Every row comes from one small tree of marks. The marks that hang from a mark follow it in brackets, in alphabetical order. Every link used is in the known rows. Which tree was each row made from?
Known rows
Y{N{C{S{Q}}} V{H}}: [ 4.57  3.56  0.62  0.98  1.27  2.33  0.10  0.68  2.08  3.66 -0.48 -2.40
 -3.84  0.47  0.54  4.41 -2.57 -0.46 -2.50  0.48  0.00  1.36  3.71 -1.84
  1.55 -1.97 -2.64  1.64 -0.34  1.54 -1.65  3.13 -2.25  1.59 -4.26]
V{H N Y{C}}: [ 3.25 -2.53  4.92  0.45  4.82 -2.10  4.25  3.60  2.04  4.05  3.20 -1.82
 -5.47  1.25  0.77  2.23 -3.26  2.47 -0.89 -1.05 -3.80  2.62  3.79 -3.86
 -1.93  4.16 -5.18 -2.36  0.75  2.16 -3.28  4.66 -4.22 -1.26 -0.45]
C{N{V{H}} S Y}: [ 2.17  3.71  0.62  2.88  2.70  6.46 -0.40  1.89 -0.53 -1.43  1.11 -5.86
 -1.31 -3.55  3.93  1.39 -4.91 -3.51 -1.04  0.33 -2.92  4.43  0.72  0.45
 -4.26 -2.44 -4.67  4.27  0.64 -4.22 -1.05  3.92 -2.76 -0.62 -3.45]
Y{N{C V{H}}}: [ 2.22  5.95 -0.66 -2.45  2.27  1.17  0.60 -1.12  3.58  3.02  1.56 -1.12
 -3.16  1.47  1.19  2.75 -2.26 -0.78 -0.91  0.27 -1.03  0.93  2.87  0.02
  3.32 -2.56 -1.27  3.58  0.82  1.74 -1.53  4.47 -1.33  1.83 -4.44]
N{C{S{Q}} V{H Y}}: [ 2.43  3.59  0.21 -1.55  3.41  1.26  4.56  0.07  1.79  1.83  3.89 -4.30
 -1.85  2.95  0.15  1.31 -6.39 -1.30 -3.01  0.38 -1.59  1.18  3.97 -2.75
  1.21 -2.03 -6.70  4.14  5.59  1.24  0.83 -1.03 -2.99  3.94 -3.10]
V{H N{C}}: [ 1.08  0.10  2.75 -1.11  4.42 -0.62  4.25  2.74  0.53  4.57  2.88  0.01
 -2.87  1.61 -1.37 -0.99 -3.47  0.11 -2.27  0.89 -2.53  2.59  3.38 -1.80
  2.10  0.65 -3.68 -0.77 -0.41  2.10 -2.03  1.94 -3.89  0.74 -1.40]
V{N Y}: [ 1.41  0.27  2.32  2.32  3.30 -2.23  2.89  1.89  1.03  0.10  2.35 -0.12
 -3.00  0.71  1.89  0.82 -1.53  3.56  1.25  0.23 -1.98  2.59  3.53 -0.69
 -2.79  2.12 -4.39 -0.95  1.36  0.99 -2.75  2.11 -4.68  1.40 -0.82]
N{V{H Y{C{S}}}}: [ 2.48  2.10  1.38 -1.39  4.43 -0.16  1.46  0.27  2.77  2.72  0.75 -3.76
 -2.90  1.84  1.33  2.13 -3.65 -1.21 -0.88  0.66 -2.22  0.74  3.15 -2.20
 -1.68  0.69 -4.32  1.85  2.38  1.47 -0.12  0.52 -2.35  1.69 -2.89]
N{C{S{Q} Y{V{H}}}}: [ 1.51  2.74  0.98  0.34  1.01  3.65  3.23  0.30 -0.63  0.14  1.38 -2.62
 -0.07  0.02 -0.79  1.81 -4.26 -0.29 -2.48  0.45 -0.45  2.20  2.72 -1.65
  0.80 -0.99 -4.39  4.11  3.20 -1.99  2.22  2.39 -3.14  0.73 -2.75]
N{C V}: [-1.52  6.59 -1.99 -4.29  3.54 -0.50  1.89 -2.80  2.29  1.24  1.18 -0.10
 -0.05  2.99  0.87 -0.54 -2.84 -1.48 -1.11  2.22 -0.31  0.29  4.35 -0.14
  3.91 -3.02 -2.84  5.50  3.67  1.08  2.08  1.13 -1.27  3.72 -3.69]
C{N{V{H}} S{Q} Y}: [ 3.61  2.79  0.68  3.71  0.97  8.07  0.81  2.42 -0.89 -1.91  0.78 -7.53
 -1.91 -3.93  4.17  3.13 -5.96 -2.60 -1.74 -0.43 -2.69  4.16  0.25  0.55
 -3.71 -3.35 -3.89  4.95  2.89 -5.14 -1.17  2.66 -4.80  0.09 -2.72]
H{V{Y}}: [-0.12 -0.71  1.34  2.17  1.44  0.46 -0.48 -1.89  0.02  0.45 -1.76  1.29
 -0.87 -1.17  1.52 -2.18  0.66  1.72 -0.12 -2.32 -1.31  1.54  1.18  0.33
 -1.17  2.79 -2.52  2.12  0.04 -0.70 -1.54 -1.16 -2.83  1.01 -2.93]
H{V{N{C{Y}}}}: [-1.46  0.33  1.38  1.33  2.64  1.16  0.85 -0.94 -0.37  1.19 -0.68  2.26
 -0.53 -0.40  1.65 -2.31 -0.04  0.78 -1.51 -2.00 -1.73  2.50  2.94  1.60
  1.62  1.35 -2.10  3.39 -0.44 -0.15 -1.83  1.43 -3.29  1.01 -3.16]
C{N{V{H Y}} S{Q}}: [ 4.54  1.26 -0.10  3.82  1.96  4.85  2.24  1.16  0.79 -0.24  0.96 -6.32
 -2.60 -1.58  3.93  3.02 -6.09 -0.96 -1.83 -0.04 -2.86  3.38  0.45 -1.33
 -2.56 -3.80 -4.63  2.64  1.84 -3.03 -1.90 -0.30 -4.62  2.08 -2.04]
N{C{S{Q} Y} V{H}}: [ 1.39  4.75  0.37 -1.87  2.74  4.02  3.34  0.46  0.80  1.32  2.87 -4.63
 -0.73  1.48 -0.01  1.43 -6.19 -2.98 -3.19  0.68 -1.42  1.63  3.32 -1.05
  1.50 -2.59 -4.95  5.91  5.39 -0.61  1.57  0.74 -2.95  2.63 -3.62]
Y{C{S}}: [ 1.74 -0.58  1.18  0.11  3.39  0.96  3.44 -1.82  1.65  2.59 -1.11 -0.25
 -0.38  2.16 -0.52  5.16 -2.36  2.25 -0.65 -0.48 -1.39  1.05  0.00 -3.26
  0.49  0.69 -0.55  1.87 -2.10 -1.72  1.78  4.30 -2.54 -1.89 -2.01]
N{C{Y} V}: [-1.58  7.60 -1.15 -4.18  2.71  1.23  1.23 -1.88  1.56 -0.56  1.92 -1.18
  0.00  1.27  1.41 -0.25 -2.76 -2.24 -0.68  1.83 -0.60  0.95  4.72  0.97
  2.19 -2.02 -3.49  6.80  5.23 -0.16  2.43  3.42 -1.25  2.46 -4.20]
Y{N{V}}: [ 2.44  5.52 -0.93 -0.18  1.62  1.31 -1.64 -1.40  3.29  1.76 -1.18 -1.11
 -2.62  0.73  2.30  3.94 -0.57  0.21  0.87  0.65 -0.36  0.67  1.64  1.68
  0.87 -2.43  0.62  3.00 -0.14  0.75 -2.05  3.33 -2.05  1.74 -4.45]
H{V{Y{C}}}: [ 0.09 -1.26  1.90  1.39  2.00 -0.07  0.43 -2.47  0.93  1.05 -1.97  1.32
 -1.48 -0.55  1.83 -0.62  0.69  2.23 -0.42 -2.91 -1.72  1.44  1.73 -0.68
 -0.30  3.66 -2.35  2.66  0.05 -0.68 -0.96  1.54 -2.55 -0.16 -2.86]

Write each row's tree
[ 2.42 -0.31  3.54  0.85  3.52  2.08  5.13  3.61 -0.40  3.12  3.42 -2.37
 -2.36  0.83 -0.98  0.81 -5.16 -0.08 -2.82 -0.27 -2.79  3.56  2.65 -1.53
  0.65  0.43 -4.68  0.46  0.88  0.41 -1.88  2.20 -4.93  0.24 -1.26]
V{H N{C{S{Q} Y}}}
[ 1.45 -2.89  2.68  3.84  2.68  0.35  2.41 -0.22  0.79  1.23 -0.71  0.42
 -2.44  0.11  2.80  1.11 -0.92  2.90 -1.09 -3.59 -2.69  2.29  2.35 -0.55
 -0.36  2.70 -3.03  2.06  0.12 -0.06 -2.83  1.05 -4.60  0.58 -2.18]
H{V{N Y{C{S{Q}}}}}
[ 5.46  1.29  1.93  1.34  3.29  1.85 -0.26  0.52  3.52  5.48 -2.37 -2.52
 -4.89  1.18  1.32  8.17 -1.68 -0.11 -2.00 -0.68 -1.31  1.01  3.21 -3.45
  0.28  0.36 -1.31  0.66 -3.39  1.65 -1.48  6.98 -1.34 -1.61 -4.31]
Y{C{S} N V{H}}
[ 1.42 -1.81  1.87  3.13  1.45  1.72  1.26 -1.84  0.51  0.58 -1.61 -0.31
 -1.93 -1.42  3.10  0.83 -0.79  2.32 -0.98 -3.46 -2.14  2.31  0.86 -1.11
 -0.53  2.08 -2.77  3.13  0.27 -1.92 -1.60  1.65 -3.42 -0.33 -2.53]
H{V{Y{C{N S{Q}}}}}
[ 0.91 -1.32  1.50  2.81  2.29  1.32  0.49 -2.11  0.70  0.62 -1.42  0.47
 -1.60 -1.27  2.98 -0.05 -0.29  1.97 -0.75 -3.22 -2.29  2.43  1.18 -1.10
 -1.07  2.57 -2.85  2.77 -0.85 -1.65 -1.47  1.92 -2.26 -0.49 -3.00]
H{V{Y{C{N S}}}}
[ 2.44  0.94  1.52  1.01  3.37  0.18  1.37  2.15  0.51  3.61 -0.88 -1.76
 -2.73  1.10  0.21  1.02 -3.11 -0.79 -2.77  1.88 -0.82  1.69  5.26 -1.62
  0.32 -0.59 -4.01 -0.19  0.28  1.92 -1.42 -0.52 -4.02  2.55 -2.16]
Y{V{H N{C{S{Q}}}}}
[ 1.75  3.39 -1.93  2.71  3.42  3.62  0.46 -0.73  0.90 -0.43 -0.26 -3.18
 -0.80 -0.96  3.86  1.95 -4.22 -1.56 -0.55  0.94 -2.00  2.98  0.47 -0.07
 -1.88 -4.27 -2.91  3.40 -1.45 -3.01 -0.69  0.96 -2.74  1.85 -3.19]
C{N{V} S}
[ 3.03 -1.60  3.17  2.92  3.47 -1.25  5.44  1.74  1.85  0.89  2.44 -1.49
 -3.49  2.05  2.21  5.06 -3.04  4.50  0.14 -1.40 -2.92  2.41  3.27 -2.76
 -1.84  2.05 -4.27 -0.01  1.66  0.20 -2.03  4.39 -5.20 -0.12 -0.75]
V{N Y{C{S{Q}}}}
[ 5.15  0.71  3.00  1.04  1.15  1.31  3.30  1.76  1.58  2.16  3.74 -3.79
 -4.56  0.11 -0.37  2.82 -3.92  2.17 -1.43 -1.60 -2.03  2.38  1.37 -3.37
 -1.04  1.30 -4.91  0.12  1.94  0.76 -2.32  2.99 -3.13  0.21 -1.97]
V{H Y{N{C{S{Q}}}}}
[ 6.23 -1.29  4.04  1.60  1.85  1.54  3.53  1.92  2.75  3.37  2.32 -4.26
 -5.46  0.49  0.41  6.13 -3.49  2.69 -1.24 -2.46 -2.70  2.08  0.83 -4.48
 -1.76  2.48 -3.63 -0.42  0.37  0.32 -2.48  5.19 -3.21 -1.62 -1.86]
V{H Y{C{S{Q}} N}}
[ 0.10 -1.47  2.03  3.16  2.74 -0.49  0.46 -0.33  0.19  0.92 -0.87  1.39
 -1.85 -0.50  2.62 -2.05  0.21  2.19 -0.26 -2.48 -2.20  2.55  2.71  0.76
 -1.21  3.06 -3.09  1.13 -0.27  0.47 -3.30 -0.31 -3.86  1.61 -2.45]
H{V{N Y}}
[ 3.08 -0.51  0.71  1.70  2.02  3.03  3.86 -1.00  1.52  1.07 -1.13 -2.00
 -1.77 -0.17  2.30  6.22 -3.19  2.10 -1.17 -0.99 -2.06  2.32 -0.36 -3.10
  0.90 -1.69 -0.71  2.89 -0.93 -3.77  0.63  5.97 -3.73 -2.10 -1.25]
Y{C{N S{Q}}}
[ 4.24  1.60  2.86 -0.38  1.66 -0.10  2.36  1.44  1.90  2.55  3.58 -2.43
 -4.73  0.01 -0.14  1.33 -2.71  1.76 -0.85 -0.98 -1.92  2.21  2.13 -3.02
 -0.72  2.18 -4.66 -0.26  1.28  1.34 -2.22  3.99 -2.13 -0.24 -2.19]
V{H Y{N{C}}}
[ 2.62  2.40 -0.75  2.48  3.77  3.97  0.46  0.38  0.74  1.04  0.14 -4.36
 -1.57 -1.13  2.87  1.14 -4.94 -2.42 -1.51  0.89 -2.36  3.33  0.47 -1.00
 -1.83 -3.82 -3.79  2.42 -1.65 -2.47 -1.40  0.39 -2.61  1.34 -3.04]
C{N{V{H}} S}
[ 1.90  2.41  0.36  4.36  1.20  6.13  0.50  1.01 -1.48 -2.95  0.89 -3.83
 -0.22 -4.40  3.25  1.91 -3.66 -0.47 -0.03 -0.38 -2.26  4.83 -0.80  0.27
 -4.39 -1.44 -3.40  3.55 -0.92 -6.12 -0.25  5.48 -3.09 -2.34 -2.45]
C{N S Y}
[ 0.33  1.36  0.68  0.86  4.05 -0.58  4.53  0.52  0.47  1.59  2.26  1.10
 -0.61  2.65 -0.12  0.85 -3.21  2.02 -0.92  0.43 -1.53  2.44  2.92 -0.72
  1.66 -1.01 -3.21  1.37 -0.71  0.44 -0.86  2.21 -4.00  1.44 -1.83]
V{N{C{S}}}
[ 1.15  0.18  1.22  2.69  1.04  0.83 -1.02 -1.88  0.84  0.71 -1.66  0.88
 -2.08 -1.28  2.47 -0.53  1.05  2.27  0.00 -2.91 -1.30  2.01  1.34  0.62
 -0.75  2.38 -1.69  2.07 -0.55 -0.27 -2.72  0.97 -2.48  0.83 -3.54]
H{V{Y{N}}}
[ 2.30 -0.24  2.18  1.18  2.71 -0.80  3.42 -0.74  1.60  0.56  1.19 -1.20
 -1.84  1.38  0.84  3.86 -2.14  3.59  0.61 -0.98 -1.75  1.79  1.41 -3.64
 -2.24  2.46 -3.63  1.03  0.99 -0.92  0.75  3.96 -2.82 -0.96 -1.48]
V{Y{C{S}}}
[ 4.40  2.62  1.92  3.76  1.39  5.40 -1.68  2.34 -0.32  0.45 -0.59 -4.24
 -1.87 -2.02  0.89  4.51 -2.56 -1.31 -0.76 -0.21 -0.88  2.80  1.50 -0.13
 -4.23  0.39 -3.22  2.01 -1.17 -1.69 -1.35  3.70 -2.59 -0.92 -4.18]
C{S Y{N V{H}}}
[ 0.90  4.95  0.41 -0.04  1.75  4.72 -2.07  1.41  0.15 -1.55  0.29 -4.27
 -2.53 -4.68  4.55 -0.20 -2.88 -3.42 -0.05  1.33 -2.57  3.81  2.15  1.46
 -2.71 -1.32 -3.19  4.36  2.21 -3.43 -0.92  5.38 -2.48 -0.94 -3.16]
C{N{V{H}} Y}
[ 3.01  4.26  0.42  2.96  1.59  5.27 -0.25  0.53  0.39 -1.03  0.48 -3.96
 -0.62 -1.00  1.84  4.79 -2.90 -0.42  0.32 -0.73 -1.05  2.63  0.12  1.30
 -3.33 -1.18 -1.85  4.20  0.09 -2.34 -0.96  4.22 -2.76 -0.25 -4.36]
C{S Y{N{V}}}
[ 0.34  5.17  0.15 -4.18  3.84 -1.14  2.69 -0.72  2.42  2.19  3.58 -2.13
 -2.36  2.38  0.56 -1.06 -4.00 -1.56 -1.76  1.38 -1.48  0.92  5.18 -2.06
  1.79 -0.55 -5.99  3.77  5.08  2.37  0.88  0.88 -1.36  3.41 -3.31]
N{C V{H Y}}
[ 5.61 -0.85  4.11  1.15  2.68  0.73  3.01  1.70  2.79  3.60  2.51 -3.25
 -5.22  0.62  0.23  5.23 -3.13  2.46 -0.86 -2.35 -2.99  2.27  1.07 -4.59
 -1.93  3.24 -4.12 -0.68 -0.55  0.77 -2.11  5.82 -2.27 -1.94 -2.34]
V{H Y{C{S} N}}
[ 4.03 -1.64  3.63  1.09  3.40  0.78  3.35  1.74  1.40  2.81  2.43 -3.68
 -4.48 -0.63  0.86  2.46 -3.99  1.49 -1.18 -1.32 -3.18  3.08  1.34 -4.96
 -2.76  2.72 -5.47 -0.72  0.08 -0.82 -1.24  4.66 -2.69 -2.14 -1.20]
V{H Y{C{N S}}}
[ 3.55 -1.24  3.73  1.71  3.87 -0.41  6.37  3.98  0.73  2.72  5.43 -2.76
 -4.12  1.51 -0.27  0.83 -5.44  2.24 -2.36 -1.02 -3.25  3.25  3.91 -3.44
 -1.00  1.84 -7.51 -0.96  2.51  1.88 -2.81  1.36 -5.10  1.46 -0.72]
V{H N{C{S{Q}}} Y}
[ 1.27  2.45 -0.04 -0.28  2.92  0.18 -1.17 -1.34  2.44  2.09 -3.78 -0.40
 -3.21 -1.12  3.91  4.05 -0.11  0.01 -0.34  1.71 -1.00  1.59  4.63 -2.43
  0.64 -0.44 -1.36  2.23 -1.23 -1.12  0.79  7.10 -1.50 -1.45 -2.88]
Y{C{N} V}
[ 0.59  5.32  0.21 -2.68  3.96  2.92  2.48  0.10  0.95  1.49  3.06 -3.68
 -0.29  1.61 -0.10  0.16 -5.57 -3.56 -2.82  1.04 -1.59  1.74  3.66 -0.99
  0.97 -1.54 -5.43  5.48  3.77  0.10  1.76  1.73 -1.81  2.17 -4.25]
N{C{S Y} V{H}}
[ 4.69 -2.06  3.70  1.38  2.43  1.49  4.17  2.05  1.41  2.42  2.18 -4.37
 -4.54 -0.79  0.94  3.32 -4.29  1.77 -1.46 -1.38 -3.21  2.98  0.96 -5.01
 -2.45  2.38 -4.99 -0.25  1.08 -1.35 -1.21  3.95 -3.43 -1.81 -0.85]
V{H Y{C{N S{Q}}}}
[ 4.43  2.27  2.05 -0.77  2.71  0.63 -1.48  0.12  4.03  5.61 -3.04 -1.28
 -5.67  0.40  1.74  6.98 -0.06 -0.09 -1.18  0.07 -1.00  0.61  4.25 -2.74
  1.28  0.87 -0.25  0.76 -2.13  2.02 -1.64  8.04 -1.10 -1.57 -4.00]
Y{C N V{H}}
[ 1.64  1.31  1.29  0.42  4.13 -0.55  0.82  2.12  0.65  3.94 -0.74 -0.95
 -2.54  1.25  0.05  0.25 -2.53 -1.21 -2.46  2.25 -0.81  1.77  5.47 -1.61
 -0.07 -0.03 -4.33 -0.47 -0.87  2.30 -1.10 -0.03 -3.32  2.09 -2.64]
Y{V{H N{C{S}}}}
[ 3.06 -1.69  4.31  1.77  3.89 -1.67  3.26  4.20  0.94  2.89  3.36 -1.97
 -4.55  0.50  0.18 -0.39 -3.08  1.91 -0.39 -0.05 -3.15  2.89  3.40 -2.23
 -3.22  3.23 -5.68 -3.03  0.79  2.15 -3.81  0.94 -4.72  0.41 -0.47]
V{H N Y}
[ 2.89  5.51 -0.67 -1.13  2.75  2.11  1.37 -0.76  3.00  3.13  1.71 -2.05
 -2.65  2.04  0.75  3.72 -3.35 -0.82 -1.51 -0.09 -1.13  1.14  2.20 -0.54
  2.47 -2.85 -1.95  3.70  0.02  1.37 -1.42  3.73 -1.48  2.05 -4.70]
Y{N{C{S} V{H}}}
[ 0.66  0.88  1.08  1.61  1.15  0.55 -0.09 -2.14  0.98  0.52 -0.38  1.36
 -2.08 -0.90  2.23 -0.86  0.45  2.12 -0.45 -3.02 -1.19  1.94  1.82  0.17
  0.54  2.12 -2.52  2.95  0.10 -0.02 -2.09  1.80 -1.91  1.03 -3.68]
H{V{Y{N{C}}}}
[ 2.69  0.79  2.59  3.74  2.88  4.05 -0.07  3.27 -1.39  0.51 -0.30 -3.84
 -0.77 -1.14  0.46  2.01 -3.40 -1.38 -1.25  0.64 -1.47  3.11  2.55 -0.21
 -4.57  1.17 -4.51  1.00 -0.40 -1.40 -0.73  1.48 -4.05 -0.21 -2.93]
C{S Y{V{H N}}}
[ 3.89  4.00  0.43  0.48  2.22  1.47 -0.52  0.40  2.20  3.76 -0.43 -1.82
 -3.64  0.62  0.48  3.60 -1.90 -0.82 -2.23  0.56 -0.08  1.41  4.15 -1.94
  1.30 -1.34 -2.95  1.27 -1.41  1.91 -1.56  3.66 -1.35  1.31 -4.66]
Y{N{C{S}} V{H}}
[ 2.66 -1.18  1.81  3.17  0.76  1.92  0.98 -2.00  1.47  1.22 -1.41 -0.15
 -2.55 -0.59  2.78  2.75 -0.38  2.92 -0.84 -4.25 -1.82  1.76  0.81 -0.90
 -0.03  2.14 -1.74  3.22 -0.03 -0.80 -2.39  2.45 -3.26 -0.27 -3.35]
H{V{Y{C{S{Q}} N}}}
[ 3.97 -0.12  2.80  4.80  1.05  5.49  1.36  3.84 -1.47  0.02 -0.81 -5.43
 -1.04 -1.65  0.74  3.79 -4.35 -0.49 -1.90  0.12 -1.09  3.00  1.96 -0.14
 -4.05 -0.06 -3.73  1.67  1.83 -2.14 -0.87  0.38 -5.92  0.35 -2.15]
C{S{Q} Y{V{H N}}}
[ 3.25  0.40  0.72  0.50  2.98  3.22  3.23 -0.57  2.20  2.54 -0.79 -3.50
 -2.57  0.27  2.73  5.71 -4.16 -0.06 -1.78 -0.64 -2.64  1.96  0.73 -2.77
  1.01 -2.22 -1.31  3.45  0.06 -2.50  0.13  4.74 -3.49 -0.92 -2.03]
Y{C{N{V{H}} S{Q}}}
[ 0.14 -0.96  1.62  1.67  1.90  0.48  0.13 -2.25  0.89  0.69 -1.73  0.78
 -1.87 -1.69  3.12 -0.65  0.33  1.84 -0.43 -2.82 -2.24  2.29  1.60 -0.89
 -0.37  2.83 -2.45  2.76 -0.23 -1.35 -1.27  2.64 -2.27 -0.78 -2.82]
H{V{Y{C{N}}}}
[-0.16 -0.91  1.76  2.94  3.36 -0.17  2.31 -0.61  0.27  0.82  0.87  1.46
 -1.43  0.44  2.15 -2.00 -1.17  2.10 -1.42 -2.87 -2.29  2.68  3.08 -0.18
  0.14  2.23 -4.65  2.25  0.24  0.67 -2.54  0.30 -3.53  1.66 -2.83]
H{V{N{C{S}} Y}}
